Each row comes from the steps of one walk. Every step used is in the known rows, and no mark comes twice. Write the walk behind each row, first mark first.
Known rows
gozukul/kika/gafa/dizu: [  9  -1  -7  18  26  -9   2 -19  -3  -8 -68  -8 -28 -14  -8  41  20 -10
   9  45]
gafa/kika/rubi/dizu/rutor: [ 30  13  -2  11  14 -10  13 -30  17   6 -27  -5   5  21   9  13  31   7
  27 -42]
kefeku/rubi/dizu/gafa: [ 15  -1  -6   3 -24  -3  10 -38  -5   6   0   3 -12  12 -18  26   2  -1
   7  62]
rutor/dizu: [ 14 -11  -3  -3  -2   7   0  -6   2   3  23   4 -25 -29   1  -5 -10  -6
  -4 -11]
gafa/kefeku/rubi: [  7 -16  -4   1   2  -8  11 -16  11  11 -22   6 -26   6 -29  26 -29   0
  19  31]
gozukul/kika/gafa/kefeku/rubi: [ 17  -6 -10   7  17 -26  10 -29   8  -5 -58   0 -39   1 -21  37 -13 -10
  30  71]
gozukul/kika/rubi/dizu/gafa: [ 25  12  -2   7  -2 -17   2 -41  -2 -11 -41  -7  -6   5   9  27  52   0
  -7  38]
kefeku/gafa/dizu/rutor: [ 10  -9 -14  12   4   1  14 -47  16  11  -4  -4   9   8 -11  28 -15  -1
  20  25]
gafa/kika/gozukul: [ 16   1   4  -2  29  -9  17  24  -5   9 -29   5  -5 -10  24  17   9  -1
  21  -7]
rutor/dizu/gafa: [ 17  -7 -11   0 -10   3   6 -26   4   8  33   4 -13 -21   4   9  -4  -5
  -2  34]
gozukul/kika/gafa: [ 12  12  -8   8  16 -22  -1 -16  -4 -18 -47  -7 -17  -5   9  14  21 -12
  15  50]
gozukul/kika/rubi: [ 25  15   5   3  14 -20  -2 -11   3 -17 -44 -13 -16  -7  15   9  36  -3
  -9  -6]
rutor/dizu/gafa/kefeku/rubi: [ 20 -20 -13   2  -5  -6  16 -38  14  17   8   9 -35 -13 -25  33 -32  -3
  15  58]
gafa/dizu/rutor: [  1  -1  -9  11   5   6   9 -26  18  26 -20  -3   5   3 -16  22  -7   3
   6 -13]
gozukul/kika/gafa/kefeku/rubi/dizu/rutor: [ 19   1 -15   7   4 -26  12 -58  16  12 -72   1 -21  17 -23  33   4  -7
  35  46]
rubi/kika: [ 16  -3   6  -4 -10  -5   8 -21   7  -3 -16 -12  13   2  -5   5  19  -8
  23 -10]
dizu/gafa/kefeku/rubi/kika/gozukul: [ 29 -13  -1  -5   9 -14  28 -28   9  12 -41   4  -9   0  -8  38 -12  -7
  22  52]
kefeku/rubi/dizu/gafa/kika/gozukul: [ 30   0  -2   0   8 -11  25  -8  -8  14 -31   9 -15   0   8  38  10  -2
  28  44]
rutor/dizu/gafa/kefeku/rubi/kika: [ 36 -22  -6  -3 -13  -9  24 -56  20  13  -4  -3 -22 -11 -27  34 -11 -12
  37  42]
gafa/dizu: [ -2 -11   0  11  11  12   3  -6   1   9 -22  -2 -12 -10 -16  28   1   1
  -4   1]

Which walk is each row?
[ 35   3  -3  12   2 -11  14 -30   5 -19 -22 -11 -21   9 -12  17  -8 -15
  37  41] : kefeku/rubi/kika/gafa
[ 15 -10 -11  14  22 -12  13 -20  10  -4 -29   7 -36   9 -22  30 -35  -4
  25  58] : kika/gafa/kefeku/rubi
[ 20  -8  -3  23  24   3  10 -27   5 -11 -44 -12 -14  -3 -13  37  11  -9
  22  23] : rubi/kika/gafa/dizu
[ 21  -2   9  -7  12  -6  14   0   0   1 -38  -1   5  -7  12   8   9  -8
   8  -4] : rubi/kika/gozukul
[ 15 -14  -8  12  14  -8   8 -30   2  -5 -48   8 -36  15 -27  34 -10  -3
  21  51] : kika/gafa/kefeku/rubi/dizu
[ 16   3  -7   4   4 -11  17 -16   4   9   8  -5  11   3  11  25  23   2
  38  27] : dizu/gafa/kika
[ 39   5  -7  12  14 -15  18 -48  16  -8 -14  -7   9  25  14  18  25   3
  41  -8] : kefeku/gafa/kika/rubi/dizu/rutor
[ 22  -9  -6   2  10 -14  17 -18   0 -11  13  -7   8   4  13  19  10  -5
  55  32] : kefeku/gafa/kika
[  8 -18  -1   1  -2  -5   8 -27   4   9 -40   8 -26  12 -32  30  -5   1
  15  25] : gafa/kefeku/rubi/dizu
[ 15 -11  -6  11  26  -8   8 -40  12  -2 -34   5  -5  17  -4  37  21   9
  -2  30] : kika/rubi/dizu/gafa/kefeku
[ 23 -16   1  -3  -5 -13  19 -35  17   5 -35  -7 -10   6 -31  27  -7  -8
  39  16] : gafa/kefeku/rubi/kika
[  7 -20  -7  13  12   6   8 -27  -2  -7  -8  -4  -8  -4 -11  35  -8  -3
  11  44] : kefeku/gafa/dizu
[ -2 -14 -12   4  13  -8  11 -29  13  12 -11   7   5   8  -9  31  -2   4
   9  48] : dizu/gafa/kefeku
[  9   4 -16  24  22   3  10 -30  16  11 -27  -2  -7   8 -10  26 -12   0
  14  13] : kika/gafa/dizu/rutor
[ 25   3  -3  13  15  -9   8 -24   5 -22 -25 -10  -1   7   4  10  11 -12
  29  24] : rubi/kika/gafa
[ 23  13  -2  11   7  -3   5 -32  16   3 -24  -2   3  22   4   3  17   7
  -1 -35] : kika/rubi/dizu/rutor
